Known rows, with every step that occurs:
p-l-x-c-r: [-1.27 -1.20  2.23  0.89  0.08 -2.16 -3.15  1.54 -0.20 -5.07 -2.87 -1.20
 -0.25  2.12  1.81  3.35 -1.26 -3.32 -4.15 -2.65]
b-k-r-l: [ 1.53  3.04  0.02  2.08 -2.17  3.01 -4.78 -3.29 -0.28  0.44  1.50 -0.66
 -1.11 -0.67  2.04 -3.10 -2.50  0.22 -0.39 -0.81]
b-k-x-c-r: [ 0.46  1.33  2.09 -1.00 -1.14  0.53 -2.01 -3.04 -3.00 -1.00 -5.02  2.41
 -2.73  0.76  4.47  4.88 -3.35  1.59 -1.33 -2.09]
x-k-r-l-b: [-1.28 -2.38 -3.32 -0.90 -0.39  1.48 -1.54 -0.37 -0.63 -1.76  5.90  0.10
 -0.56  2.09  0.86 -3.91 -0.35 -0.46 -3.45  0.15]
p-l-b-k-x-c: [-2.44 -0.25  1.39 -2.41  0.30 -0.57 -1.20 -0.56  1.85 -2.95 -2.22  4.54
 -1.97  1.54 -0.15  2.56  0.53  0.92 -3.70 -2.06]
c-r-l: [ 2.13  1.33 -3.30  0.34 -2.05  0.04 -1.20 -3.91 -0.84 -1.94 -2.01 -1.48
  0.72 -0.81  4.49  0.29 -0.95 -1.58 -0.93 -0.06]
c-x: [-1.05  1.93 -1.26  1.07 -1.76 -0.65 -3.31  1.48 -1.64  1.58 -2.79  2.99
  4.02 -1.28  5.24 -5.64 -0.87 -0.72 -0.97 -1.38]
p-l-x: [-1.34  0.12 -0.12  1.20 -0.30 -0.65 -1.75  2.55  0.08 -0.95  0.06  0.02
  0.01 -1.12  1.31 -2.73  0.40 -1.76 -3.59 -0.05]
x-k-r-l-p: [-3.50 -2.17 -1.45  1.11  0.69  2.12 -1.58 -0.07 -4.27 -1.84  3.42 -4.19
 -0.61  1.03  0.53 -5.67 -3.12 -2.06 -2.24 -0.06]
k-r: [ 2.00 -0.51 -1.97  2.83  1.10 -0.46 -4.53  1.83 -1.58  1.02  0.19  0.31
  0.20 -0.43  3.12 -4.53 -0.47  2.73 -1.38 -0.79]
c-r-l-b-k-x: [ 4.07  3.83 -1.89 -5.48 -1.01  0.13  0.70 -3.96 -2.50 -1.04 -4.37  2.12
 -2.10 -0.92  3.58  0.73 -0.71 -0.72 -1.92  2.85]
r-l: [-0.90  0.69 -2.73  2.44 -3.04  1.57 -1.74 -2.04  0.47 -0.76  0.30 -0.51
  0.41 -1.68  3.25 -1.91  0.18 -1.23 -0.69 -0.09]
c-x-k: [-5.12 -0.43 -1.40  0.38 -2.64  1.70 -1.08  0.26 -2.62  1.29  2.36  3.53
  2.59 -0.06  4.66 -4.59 -2.71 -0.80 -1.94 -2.63]
k-x-c-r-l: [-0.38 -1.35 -1.15 -0.65 -2.43 -1.24 -0.44 -2.30 -3.38 -3.99 -4.98 -2.15
 -3.23  2.75  3.34  2.67 -1.14 -1.29 -1.83 -0.09]
k-x: [ 0.39 -0.46 -2.35  0.30 -0.45 -0.50  0.00  1.60 -3.31  1.84 -2.53  1.27
 -2.16 -0.90  3.99 -2.85  0.51  2.60 -1.08  1.21]
k-x-l-p: [-2.88 -1.43 -1.06 -1.20  3.39 -3.04  0.82  5.33 -6.57 -2.80 -2.21 -2.17
 -2.52 -0.95  0.81 -2.03 -1.17  1.62 -1.93  1.65]
l-x: [ 0.06  1.25  0.30  2.20 -0.02  1.24 -2.84  3.29 -1.70  1.00 -0.04  0.95
  0.55 -2.36  4.79 -2.94 -0.28 -0.82 -1.80  0.39]
r-l-b: [ 0.01  1.14 -3.37 -0.48 -0.80  0.34 -1.60 -0.44  1.91 -2.02  0.70  1.35
  1.81 -1.44  2.89 -1.65  2.08 -1.39 -2.12  0.85]
l-b-k-x: [ 1.41  3.04 -0.72 -2.90  0.92  1.23 -0.47  0.35 -1.19  1.55 -2.15  5.43
 -1.17 -1.97  3.60 -1.50  0.26  2.60 -1.64  1.56]
p-l: [-1.45 -0.98 -2.44  1.62 -1.05 -0.80 -1.16 -0.02  1.80 -1.16  0.60  0.90
  0.75 -1.19  0.84 -0.76  0.73  0.44 -2.25 -2.30]
l-x-c: [-3.25 -0.90  2.70  3.55 -0.21  0.99 -4.59  3.01 -0.39 -1.76 -0.63  1.10
  0.38  0.01  4.30  0.39 -0.51 -1.43 -2.28 -2.26]
r-l-b-k-x-c: [-1.99  1.04  1.24 -1.73 -1.87  2.00 -1.80 -3.09  0.15 -2.71 -2.51  2.82
 -2.10  0.75  2.24  1.53  0.09 -0.53 -2.16 -0.19]
l-b-k-x-c-r: [ 1.49  1.22  1.34 -3.33  1.04 -0.39 -1.77 -1.62 -1.97 -2.11 -4.89  4.77
 -1.36  0.93  4.26  4.37 -1.37  1.62 -2.70 -0.99]
l-r: [ 0.75  0.92  0.09  0.67  0.01 -1.26 -2.12  0.93 -1.71  1.01 -1.35  0.16
 -1.19 -2.86  5.40  3.96  2.35  2.17 -2.37 -2.73]

Rows:
[-2.48  1.18  0.97 -1.65  0.40 -4.18 -2.24  3.63 -4.61 -1.62 -0.61  0.00
 -0.01 -1.04  3.46  2.19  0.33  0.41 -3.41 -3.09]	c-x-l-r
[ 0.71 -1.30 -1.65 -3.15 -0.12 -2.42 -0.22 -1.72 -2.11 -5.21 -5.12  0.00
 -1.67  2.74  3.20  2.38  1.05 -1.47 -3.30  1.17]	k-x-c-r-l-b
[-0.48 -0.25  2.32  1.68  0.12 -0.39 -3.75  2.52 -1.97 -3.12 -2.63  0.04
  0.58  0.80  5.45  2.98 -2.04 -1.64 -2.72 -1.85]	l-x-c-r
[ 0.12  2.43 -0.89 -1.51  0.06  0.83 -1.75 -1.15  4.10 -0.82  0.34  4.92
  1.71 -2.09  0.91  1.14  0.57  0.73 -3.02 -2.06]	p-l-b-k
[-2.01 -1.00 -2.36 -2.04 -1.07  0.31 -2.23 -0.09 -2.70 -1.36  2.52  0.92
  2.38  2.65  2.00 -8.37 -1.19 -3.11 -3.87 -0.01]	c-x-k-r-l-b
[ 3.50  4.71 -1.57 -3.00 -1.19  1.73 -1.54 -4.57  1.17 -1.76 -2.10  2.53
  1.45 -1.95  4.33  2.78 -1.35 -1.80 -1.61  0.13]	c-r-l-b-k
[ 1.57  3.62  2.41  1.56 -1.53  3.35 -5.48 -1.59 -2.26  0.79  0.99 -1.97
 -1.67 -1.04  2.63 -4.24 -2.87 -2.61 -1.70  1.03]	b-k-r-l-x
[-3.47 -0.64 -0.55  1.19  3.24 -1.76 -1.29  5.26 -2.87 -3.64  0.79 -0.89
  0.93 -2.26  1.52 -0.37 -1.65  1.14 -1.49 -1.06]	x-l-p
[-2.61 -3.45  0.06  0.47  0.05  1.02 -1.99  2.52 -2.71 -1.12  5.60 -0.94
 -2.49  2.18 -0.91 -4.57 -2.00 -1.37 -5.38 -1.02]	p-l-x-k-r
[ 3.18  1.81 -4.13 -2.24 -0.09 -1.58 -0.84 -1.55  0.31 -3.21 -1.90  0.59
  1.97 -0.73  4.14  0.83  1.04 -1.72 -2.14  1.00]	c-r-l-b
[-1.25 -0.38 -0.99 -0.82 -3.43  2.56 -0.02 -2.03 -3.82 -2.07  2.43 -1.89
 -1.69  0.41  3.78 -0.13 -3.57 -3.95 -3.10  0.85]	c-r-l-x-k
[ 0.27  4.07 -1.10 -1.11 -1.91  3.28 -2.33 -2.94  2.72 -0.91  0.61  3.39
  1.53 -2.65  3.20  0.15  0.05 -0.98 -0.97 -0.23]	r-l-b-k
[-3.65  0.71 -1.07  0.72 -0.79 -2.34 -2.48  3.48 -2.79 -1.67  0.52  1.80
  2.27 -0.15  2.53 -3.50 -1.82 -0.05 -1.46 -1.86]	c-x-l
[-3.66 -1.15  0.29  1.60 -1.72  3.19 -0.76  2.31 -2.63  0.90  4.93  1.47
 -0.77 -1.23  4.18 -2.06 -2.10 -0.82 -2.89 -0.70]	l-x-k
[ 1.22  3.07 -1.32 -3.38 -1.24  1.86 -0.01 -2.37 -0.79  0.04 -2.04  2.69
 -2.37 -1.43  2.71 -1.55  0.38  0.04 -1.66  2.51]	r-l-b-k-x
[-1.68  2.36 -0.03 -1.33  0.88  0.65 -1.79  1.52  1.02 -2.53  3.68  5.60
  0.45 -2.12  1.64  3.28 -1.15  2.46 -1.85 -1.79]	x-l-b-k
[-2.83 -1.02 -1.74  0.79 -3.23  1.12 -2.63 -1.50 -4.10 -0.09  3.14 -0.98
  0.92  2.78  1.92 -8.55 -3.28 -2.97 -2.30 -1.00]	c-x-k-r-l
[-0.09 -0.79 -3.11 -0.41  1.11 -2.07 -0.90  1.14  3.33 -2.32  0.23  2.71
  1.95 -1.04  0.70 -0.55  2.83  0.56 -3.39 -1.16]	p-l-b
[ 0.95  1.68 -2.00 -0.40  1.00 -0.82 -1.12 -0.71 -3.07 -2.95 -4.47 -4.17
  1.80 -1.68  4.10 -0.78 -1.75 -3.31 -1.00  0.98]	c-r-l-p
[-2.17  1.43  0.39 -1.38 -0.95  0.37 -0.26  0.37 -3.94 -0.44  0.70  2.50
 -4.32 -1.07  1.28  1.33 -2.92  3.39 -0.90 -0.29]	b-k-x-l
[ 0.31  2.66  0.83 -1.50 -1.67  1.77 -3.16 -4.81  2.39 -4.77 -2.42  2.56
  1.35  0.48  3.88  6.34 -1.59 -2.38 -2.13 -2.83]	x-c-r-l-b-k
[ 3.17  2.93 -0.22 -0.36  2.16  1.43 -5.13  0.26  0.77  1.39  1.11  4.24
  1.39 -1.52  2.80 -2.67 -0.64  2.70 -1.81 -0.93]	l-b-k-r
[ 1.49 -0.22 -2.50  2.64 -0.94  0.04 -3.94 -0.92 -1.09 -0.56  0.89 -2.68
 -0.53  0.28  1.89 -5.14 -0.12 -0.29 -1.01  0.37]	k-r-l
[-4.19 -2.21  2.34  3.02 -0.34 -0.28 -3.89  2.73  1.30 -4.01 -0.67  0.00
 -0.24  1.42  1.05  1.12  0.02 -2.49 -3.91 -2.82]	p-l-x-c
[ 0.15 -0.52 -1.55 -0.73 -0.18 -1.25 -2.43 -1.65  1.40 -6.09 -2.13  0.36
  1.71  1.58  3.63  4.32  0.63 -2.55 -2.81 -1.57]	x-c-r-l-b
[ 0.83  3.74 -0.42 -0.93  0.37  2.69 -2.61 -0.11  2.18  1.18  0.22  6.13
  2.18 -3.65  4.57  0.31 -0.52  1.71 -1.28 -1.36]	l-b-k
[-2.11 -3.11 -1.99  2.29 -0.34  2.06 -2.59  0.57 -2.50  0.90  5.42  0.75
 -0.89  1.29  2.03 -4.03 -2.63  2.34 -2.14 -2.20]	x-k-r
[ 0.10  2.57  0.24 -0.21 -1.45  2.04 -0.75 -0.50 -2.77  2.79 -2.50  3.39
 -2.76 -2.06  3.83 -1.23 -1.85  2.86 -0.33  0.17]	b-k-x
[-1.71 -0.44  0.39  0.94  0.81 -0.56 -2.60 -1.63 -2.24 -5.79 -4.86 -3.66
  1.89  0.71  3.27  2.38 -2.09 -4.03 -1.68 -1.81]	x-c-r-l-p
[ 0.00  1.29  1.43 -0.96 -3.42  1.47 -1.58 -5.29 -2.57 -2.73 -4.89 -0.14
 -3.81  1.48  3.42  4.38 -3.21 -0.90 -1.08 -0.85]	b-k-x-c-r-l
